Known rows, with every step that occurs
voko > diti > nani: [-0.04 -0.06 -0.02 -0.33 -0.06 -0.09  0.11  0.06  0.14  0.21 -0.34  0.31
  0.16 -0.21 -0.06  0.04 -0.08  0.09 -0.29  0.03 -0.02]
voni > zopoz: [-0.21 -0.04 -0.04  0.20 -0.01  0.00  0.07  0.19  0.19  0.18 -0.12  0.20
  0.20 -0.24 -0.13  0.11 -0.10  0.07 -0.27  0.07 -0.11]
bifum > boga > zopoz > runara: [-0.11 -0.03  0.08  0.12  0.06 -0.06  0.06  0.01  0.14  0.09 -0.21  0.28
  0.12 -0.15 -0.30 -0.04 -0.05 -0.06 -0.30  0.11 -0.10]
runara > bifum > boga > zopoz > diti > voko > voni: [-0.04 -0.13 -0.03  0.28  0.01 -0.14  0.13  0.17  0.20  0.14 -0.22  0.16
  0.04 -0.25 -0.29 -0.14  0.02 -0.01 -0.05  0.10 -0.10]
zopoz > runara: [-0.15 -0.02  0.01  0.01  0.06 -0.07  0.02  0.06  0.23  0.11 -0.25  0.26
  0.19 -0.34 -0.17 -0.06 -0.08 -0.02 -0.25  0.07 -0.03]
voko > diti: [-0.02 -0.07  0.12 -0.19 -0.04 -0.08  0.09  0.01  0.10  0.16 -0.26  0.20
  0.15 -0.34 -0.05  0.12 -0.09  0.06 -0.23  0.01 -0.03]
voni > zopoz > boga: [-0.27 -0.07 -0.05  0.45 -0.05 -0.10  0.13  0.20  0.15  0.15 -0.09  0.16
  0.12 -0.18 -0.13 -0.01 -0.05 -0.02 -0.35  0.07 -0.10]
voni > zopoz > boga > bifum: [-0.27 -0.03 -0.02  0.25 -0.10  0.13  0.11  0.18  0.06  0.21 -0.09  0.19
  0.15  0.02 -0.24  0.06  0.04 -0.01 -0.37  0.07 -0.12]
runara > bifum: [ 0.03 -0.09  0.07  0.47  0.05  0.04  0.08  0.24  0.12  0.18 -0.04  0.25
  0.10 -0.12 -0.13 -0.04 -0.08  0.11 -0.06  0.02  0.00]
diti > voko > voni > zopoz: [-0.22 -0.07 -0.05  0.24  0.00 -0.10  0.10  0.27  0.25  0.18 -0.22  0.17
  0.19 -0.35 -0.21 -0.01 -0.08  0.03 -0.18  0.10 -0.10]
voko > voni > zopoz > diti > nani: [-0.14 -0.09 -0.20 -0.17 -0.12 -0.11  0.13  0.14  0.24  0.22 -0.29  0.22
  0.13 -0.18 -0.11 -0.02  0.01  0.04 -0.27  0.09 -0.15]
vipinoz > diti > voko > voni > zopoz: [-0.21 -0.09 -0.08  0.26 -0.03 -0.11  0.11  0.26  0.27  0.17 -0.23  0.16
  0.17 -0.34 -0.25  0.00 -0.04  0.00 -0.19  0.10 -0.14]
zopoz > boga: [-0.19 -0.07 -0.01  0.35  0.04 -0.08  0.11  0.14  0.12  0.12 -0.10  0.16
  0.08 -0.18 -0.11 -0.05 -0.04  0.00 -0.30  0.05 -0.05]
vipinoz > diti > voko > voni > zopoz > boga > bifum > runara: [-0.25 -0.04 -0.06  0.22  0.00  0.02  0.13  0.12  0.19  0.21 -0.19  0.15
  0.14 -0.15 -0.46 -0.15  0.01 -0.11 -0.42  0.16 -0.10]
zopoz > runara > bifum: [ 0.00 -0.08  0.07  0.44  0.01 -0.01  0.07  0.20  0.18  0.15 -0.13  0.30
  0.13 -0.19 -0.18 -0.14 -0.07  0.02 -0.09  0.05  0.02]
bifum > boga > zopoz > diti > nani: [-0.08 -0.07 -0.14 -0.18 -0.08 -0.06  0.13  0.03  0.14  0.18 -0.24  0.27
  0.07  0.01 -0.18 -0.01  0.02  0.04 -0.32  0.09 -0.15]
voko > voni: [-0.04 -0.09  0.03  0.12  0.17 -0.09  0.07  0.20  0.18  0.18 -0.19  0.09
  0.11 -0.43 -0.10  0.01 -0.05  0.08 -0.04  0.08 -0.09]
boga > bifum > runara: [-0.16  0.01  0.00 -0.02  0.11  0.15  0.06  0.03  0.13  0.22 -0.14  0.18
  0.17 -0.14 -0.35 -0.04 -0.06  0.00 -0.37  0.13 -0.05]
runara > zopoz: [ 0.01 -0.09  0.02  0.21  0.06 -0.02  0.10  0.17  0.20  0.10 -0.12  0.27
  0.18 -0.11 -0.05  0.16 -0.10  0.08 -0.10  0.08 -0.12]
boga > zopoz > diti: [-0.12 -0.05 -0.02 -0.11 -0.05 -0.01  0.12  0.00  0.12  0.14 -0.16  0.16
  0.05 -0.11 -0.21  0.01  0.04  0.01 -0.28  0.07 -0.20]
vipinoz > diti > voko > voni > zopoz > runara > bifum: [-0.06 -0.11  0.00  0.54 -0.09 -0.09  0.11  0.28  0.27  0.15 -0.19  0.29
  0.14 -0.24 -0.30 -0.18 -0.03 -0.04 -0.10  0.08 -0.04]

Rows
[ 0.05 -0.14  0.01  0.59  0.03 -0.05  0.06  0.10  0.14  0.12 -0.03  0.25
  0.07 -0.07 -0.16 -0.02 -0.06  0.00 -0.13  0.08 -0.05] -> zopoz > runara > bifum > boga
[-0.01 -0.07  0.12  0.41  0.01  0.00  0.09  0.19  0.13  0.15 -0.13  0.32
  0.11 -0.10 -0.27 -0.14 -0.05  0.02 -0.13  0.07 -0.01] -> boga > zopoz > runara > bifum
[-0.15  0.00  0.10 -0.01  0.07 -0.04  0.06  0.05  0.15  0.11 -0.26  0.29
  0.15 -0.22 -0.30 -0.06 -0.06 -0.03 -0.30  0.10 -0.07] -> boga > zopoz > runara
[-0.08 -0.09 -0.10 -0.02 -0.10 -0.01  0.14  0.02  0.24  0.14 -0.16  0.18
  0.13 -0.08 -0.17  0.03  0.03 -0.04 -0.24  0.12 -0.21] -> boga > bifum > runara > zopoz > diti
[-0.06 -0.10 -0.11  0.02 -0.07 -0.07  0.13  0.03  0.26  0.12 -0.16  0.17
  0.12 -0.15 -0.14  0.01  0.00 -0.03 -0.22  0.12 -0.20] -> bifum > runara > zopoz > diti
[-0.13 -0.11 -0.01  0.45  0.03 -0.11  0.16  0.15  0.18  0.11 -0.10  0.20
  0.11 -0.11 -0.16 -0.05 -0.06 -0.06 -0.29  0.12 -0.09] -> bifum > runara > zopoz > boga
[-0.26 -0.03 -0.16  0.05 -0.12 -0.07  0.10  0.10  0.27  0.10 -0.26  0.25
  0.16 -0.19 -0.26 -0.10 -0.03 -0.02 -0.28  0.06 -0.07] -> voni > zopoz > diti > voko
[-0.17 -0.03 -0.10  0.10  0.00 -0.04  0.09  0.10  0.25  0.07 -0.27  0.27
  0.13 -0.20 -0.32 -0.08 -0.04 -0.01 -0.26  0.03 -0.04] -> vipinoz > diti > voko
[ 0.00 -0.16 -0.02  0.66 -0.02 -0.11  0.08  0.17  0.20  0.13 -0.09  0.25
  0.09 -0.12 -0.23 -0.07 -0.05 -0.04 -0.11  0.10 -0.06] -> diti > voko > voni > zopoz > runara > bifum > boga
[-0.18 -0.04 -0.13  0.02 -0.11 -0.02  0.12  0.06  0.26  0.10 -0.27  0.29
  0.16 -0.06 -0.32 -0.11 -0.01 -0.05 -0.26  0.10 -0.08] -> boga > bifum > runara > zopoz > diti > voko
[-0.23 -0.04 -0.04  0.14 -0.02 -0.15  0.06  0.18  0.31  0.13 -0.32  0.25
  0.22 -0.41 -0.25 -0.11 -0.07 -0.07 -0.23  0.12 -0.07] -> diti > voko > voni > zopoz > runara
[ 0.01 -0.14 -0.01  0.64 -0.02 -0.06  0.07  0.13  0.16  0.14 -0.02  0.25
  0.09 -0.06 -0.17  0.00 -0.06 -0.02 -0.15  0.09 -0.07] -> voni > zopoz > runara > bifum > boga
[-0.10 -0.07 -0.02  0.12  0.13 -0.12  0.08  0.21  0.23  0.14 -0.27  0.16
  0.12 -0.40 -0.22 -0.10 -0.06  0.05 -0.06  0.08 -0.03] -> diti > voko > voni
[-0.17 -0.10 -0.13  0.04 -0.12 -0.11  0.12  0.12  0.26  0.18 -0.18  0.07
  0.11 -0.31 -0.11  0.02  0.04 -0.01 -0.20  0.09 -0.22] -> voko > voni > zopoz > diti
[-0.22 -0.02  0.00  0.19 -0.04  0.14  0.09  0.14  0.04  0.19 -0.09  0.19
  0.12  0.02 -0.22  0.04  0.04  0.01 -0.34  0.06 -0.09] -> zopoz > boga > bifum
[-0.10 -0.10 -0.08  0.08  0.01 -0.10  0.13  0.16  0.26  0.15 -0.29  0.15
  0.12 -0.29 -0.29 -0.12  0.01 -0.03 -0.10  0.13 -0.11] -> boga > bifum > runara > zopoz > diti > voko > voni
[-0.25 -0.02 -0.02  0.18  0.03  0.09  0.10  0.08  0.13  0.22 -0.12  0.16
  0.16 -0.11 -0.37 -0.08 -0.04 -0.06 -0.45  0.15 -0.08] -> voni > zopoz > boga > bifum > runara
[-0.07 -0.10  0.02  0.53 -0.06 -0.08  0.10  0.28  0.24  0.16 -0.19  0.30
  0.16 -0.24 -0.26 -0.18 -0.06 -0.01 -0.09  0.08  0.00] -> diti > voko > voni > zopoz > runara > bifum
[-0.08 -0.07 -0.18 -0.21 -0.12 -0.03  0.14  0.08  0.22  0.21 -0.27  0.30
  0.15  0.00 -0.17 -0.01  0.02  0.02 -0.30  0.11 -0.14] -> boga > bifum > runara > zopoz > diti > nani
[-0.04 -0.07  0.02  0.16  0.05  0.07  0.11  0.12  0.19  0.16 -0.12  0.26
  0.20 -0.03 -0.23  0.08 -0.08  0.01 -0.22  0.14 -0.12] -> boga > bifum > runara > zopoz
[-0.16 -0.06 -0.21 -0.18 -0.14 -0.08  0.12  0.11  0.23  0.21 -0.27  0.26
  0.15 -0.12 -0.10  0.00  0.00  0.05 -0.32  0.08 -0.13] -> voni > zopoz > diti > nani
[ 0.02 -0.08  0.14  0.41  0.08  0.04  0.11  0.10  0.00  0.14 -0.01  0.25
  0.02  0.09 -0.30  0.05 -0.05  0.06 -0.21  0.09 -0.11] -> runara > bifum > boga > zopoz
